What can hang from each mark
dimif: lorura
lorura: dadov
tofi: dadov mogu vefub
dadov: mogu nidud tofi
vefub: mogu
mogu: dadov tofi vefub

Known rows, with every way that one mark hangs from another
[tofi [dadov nidud]]: .82, -.14, -.01, -.06, -.04, -.16, .24, .33, -.24, -.12, .10, .06, -.01, .17, -.09, .52, -.19, -.07, -.30, .30, .05, -.11
[lorura [dadov nidud tofi]]: .73, .17, -.29, -.01, -.02, -.13, .02, .35, .03, -.13, .64, .30, .45, -.16, -.44, .49, -.49, .08, -.11, -.11, -.16, .02
[mogu dadov]: .15, .16, .02, .09, -.15, .00, .08, .05, -.13, -.24, .02, -.17, -.18, .25, .20, .09, -.08, .01, -.15, .29, .11, .06
[dadov tofi]: -.02, .24, -.03, .20, .04, .04, .11, .05, -.03, -.13, .39, .02, .23, -.07, -.26, .03, -.31, .03, .10, -.13, -.16, .03
[dimif [lorura [dadov tofi]]]: .35, .24, -.12, .01, .10, .09, .16, .15, .03, -.16, .44, .21, .52, -.19, -.26, .09, -.41, .16, .05, -.11, .02, -.18
[lorura [dadov mogu]]: .32, .10, -.45, .05, -.14, -.23, -.06, .12, .09, -.02, .33, .13, .14, -.05, -.35, .14, -.25, .33, .07, -.09, -.28, -.06
[mogu [dadov nidud tofi] vefub]: .46, .48, -.04, .49, -.16, -.04, .15, .44, -.24, -.44, .55, .02, .18, .09, -.25, .56, -.46, .07, -.05, -.09, -.26, -.06
[dimif [lorura dadov]]: .36, .01, -.10, -.20, .09, .06, .05, .12, .08, -.03, .06, .18, .33, -.11, -.01, .05, -.09, .13, -.03, .04, .17, -.21
[dadov mogu tofi]: .00, .36, -.32, .41, -.03, -.01, .27, .11, -.02, -.25, .53, .02, .23, .05, -.52, .11, -.52, .26, .23, -.24, -.39, .02
[dadov nidud [tofi mogu vefub]]: -.03, -.05, -.30, .70, -.18, -.17, -.11, .09, -.16, -.16, .52, .19, -.07, .06, -.53, .17, -.76, .20, .21, -.42, -.48, .06
[lorura [dadov mogu nidud [tofi vefub]]]: .40, .24, -.59, .45, -.25, -.26, -.04, .34, .03, -.16, .78, .31, .30, -.04, -.73, .35, -.83, .41, .11, -.49, -.65, .02
[dimif [lorura [dadov [tofi mogu]]]]: .24, .01, -.32, .29, .06, -.03, .05, .05, -.07, -.21, .51, .25, .27, -.11, -.42, .04, -.59, .27, .23, -.14, -.09, -.17
[vefub [mogu tofi]]: -.11, .24, .02, .36, -.08, -.03, -.31, -.08, -.14, -.09, .40, -.16, -.44, .14, .06, .02, -.05, -.17, .04, .12, .20, -.32
[tofi [dadov nidud] vefub]: .44, -.16, -.05, .20, -.18, -.23, .01, .27, -.21, -.01, .08, .09, -.14, .20, -.14, .33, -.35, .02, -.23, .03, -.19, -.05
[tofi [mogu [dadov nidud]] vefub]: .18, -.16, -.24, .56, -.37, -.20, -.13, .12, -.26, -.25, .16, .01, -.49, .36, -.08, .23, -.53, .18, .00, -.02, -.21, .10
[tofi [dadov mogu]]: .38, .02, -.24, .19, -.13, -.20, .27, .17, -.18, -.17, .16, -.06, -.10, .21, -.23, .18, -.29, .23, -.04, .20, -.21, -.16
[vefub [mogu dadov tofi]]: .06, .40, .03, .43, -.23, -.04, -.22, -.01, -.29, -.34, .43, -.33, -.61, .37, .26, .10, -.14, -.18, -.10, .39, .32, -.28
[mogu dadov tofi vefub]: .03, .50, -.04, .60, -.16, -.11, -.09, .27, -.38, -.39, .23, -.30, -.31, .20, .10, .25, -.03, .10, -.04, .07, -.01, -.23
[dimif lorura]: .06, .01, .07, -.02, .11, .24, .27, .05, .00, -.11, -.14, .03, .19, .06, .09, -.01, -.05, .03, .03, .04, .18, -.15
[mogu [dadov nidud] tofi vefub]: .50, .43, -.11, .54, -.18, -.08, .03, .53, -.39, -.46, .26, -.19, -.24, .26, -.01, .62, -.15, .01, -.15, .06, .02, -.19

Rows
-.26, .16, -.18, .72, -.06, -.18, -.18, .04, -.17, -.20, .53, .08, -.01, -.13, -.53, .02, -.43, .20, .39, -.42, -.50, -.19
[dadov [tofi [mogu vefub]]]
.08, .16, -.13, .43, -.12, -.03, .02, .22, -.03, -.10, .44, .15, .18, .00, -.38, .23, -.58, .09, .03, -.38, -.36, .10
[dadov nidud [tofi vefub]]
.48, -.05, -.33, .43, -.27, -.27, .17, .34, -.18, -.14, .25, .07, -.15, .28, -.36, .40, -.53, .25, -.08, -.06, -.43, -.09
[tofi [dadov mogu nidud] vefub]
.30, .30, -.55, .30, -.10, -.24, -.07, .22, -.12, -.17, .45, -.04, -.05, .04, -.32, .26, -.27, .32, .04, -.05, -.17, -.18
[lorura [dadov [mogu tofi]]]
-.09, .47, -.35, .72, -.10, -.14, .01, .29, -.24, -.28, .32, -.16, -.15, .06, -.38, .22, -.17, .31, .23, -.30, -.40, -.31
[dadov [mogu tofi vefub]]
.86, .05, -.44, -.03, -.01, .03, .34, .42, .04, -.24, .22, .28, .40, .07, -.36, .50, -.44, .29, -.02, -.06, -.08, -.17
[dimif [lorura [dadov mogu nidud]]]
.25, .46, -.45, .53, -.05, -.10, .05, .41, -.15, -.31, .38, .05, .18, -.03, -.39, .30, -.24, .42, .20, -.27, -.22, -.51
[dimif [lorura [dadov [mogu tofi vefub]]]]
.69, .19, -.07, .47, -.06, -.25, .05, .53, -.48, -.27, .28, -.08, -.15, .13, -.17, .70, -.13, -.04, -.18, .08, -.08, -.38
[mogu [tofi [dadov nidud]] vefub]
.33, .44, -.37, .61, -.07, -.07, .26, .45, -.07, -.34, .63, .17, .35, -.02, -.72, .52, -.58, .29, .22, -.47, -.62, -.14
[dadov [mogu vefub] nidud tofi]
.36, .13, -.30, .26, -.15, -.21, -.21, .27, .01, -.02, .62, .31, .31, -.18, -.48, .31, -.62, .19, -.04, -.38, -.37, .06
[lorura [dadov nidud [tofi vefub]]]
.61, .31, -.15, .27, -.13, -.02, .19, .39, -.34, -.47, .22, -.24, -.28, .39, .14, .60, -.24, -.02, -.29, .32, .22, -.01
[mogu [dadov nidud] tofi]
.40, .22, -.66, .51, -.27, -.32, -.13, .39, -.14, -.16, .51, .11, -.10, .11, -.44, .45, -.53, .36, -.01, -.30, -.40, -.11
[lorura [dadov [mogu [tofi vefub]] nidud]]
.54, -.12, -.23, .28, -.21, -.13, .07, .19, -.27, -.37, .13, -.03, -.32, .38, -.04, .45, -.39, .07, -.06, .23, .00, .07
[tofi [mogu [dadov nidud]]]
.38, .11, -.37, .02, -.03, .01, .23, .19, .08, -.16, .18, .16, .33, -.01, -.25, .11, -.30, .35, .11, -.07, -.08, -.20
[dimif [lorura [dadov mogu]]]
.28, .16, -.19, .37, -.26, -.25, -.46, .13, .06, .02, .91, .33, .06, -.12, -.43, .20, -.65, .01, .03, -.29, -.29, -.15
[lorura [dadov nidud [tofi [vefub mogu]]]]
-.04, .22, -.16, .28, -.04, -.01, -.04, .10, .05, -.06, .45, .24, .41, -.19, -.28, -.12, -.54, .26, .12, -.34, -.21, -.14
[dimif [lorura [dadov [tofi vefub]]]]
.48, .28, -.47, .39, -.10, -.04, .28, .40, -.21, -.34, .30, -.07, -.09, .30, -.32, .56, -.36, .18, .00, -.06, -.15, -.11
[dadov [mogu tofi] nidud]
.25, .29, -.18, .54, -.29, -.10, -.03, .32, -.35, -.34, .19, -.19, -.44, .41, .08, .40, -.35, .07, -.21, .06, -.01, .02
[mogu [dadov nidud] [tofi vefub]]
.44, .04, -.13, .47, -.16, -.24, .01, .37, -.41, -.16, .23, -.11, -.33, .25, -.09, .46, -.36, .02, -.24, .06, -.06, -.18
[mogu [tofi [dadov nidud] vefub]]
.60, -.24, -.15, .49, -.14, -.36, -.04, .36, -.37, -.19, .22, .12, -.22, .10, -.35, .50, -.30, .10, .01, .00, -.31, -.30
[tofi [dadov nidud] [mogu vefub]]
-.01, .53, .02, .55, -.14, -.04, .02, .22, -.19, -.37, .50, -.12, .09, .02, -.17, .18, -.32, .13, .07, -.11, -.28, -.09
[mogu [dadov tofi] vefub]
.27, -.10, -.49, .52, -.24, -.34, -.30, .18, -.08, -.08, .70, .33, .06, -.09, -.62, .26, -.82, .29, .14, -.43, -.49, .03
[lorura [dadov nidud [tofi mogu vefub]]]
.81, .19, -.22, -.03, .09, .10, .29, .37, .02, -.24, .49, .30, .64, -.09, -.37, .49, -.53, .08, -.07, -.09, .03, -.14
[dimif [lorura [dadov nidud tofi]]]
.38, .33, -.48, .26, .00, -.01, .21, .29, -.11, -.29, .32, .00, .10, .11, -.25, .27, -.32, .35, .09, -.03, .01, -.31
[dimif [lorura [dadov [mogu tofi]]]]
.18, .09, .06, .41, -.41, -.09, -.29, .07, -.11, -.15, .33, -.01, -.45, .35, .10, .17, -.36, -.09, -.12, .12, .00, -.11
[tofi [vefub [mogu [dadov nidud]]]]
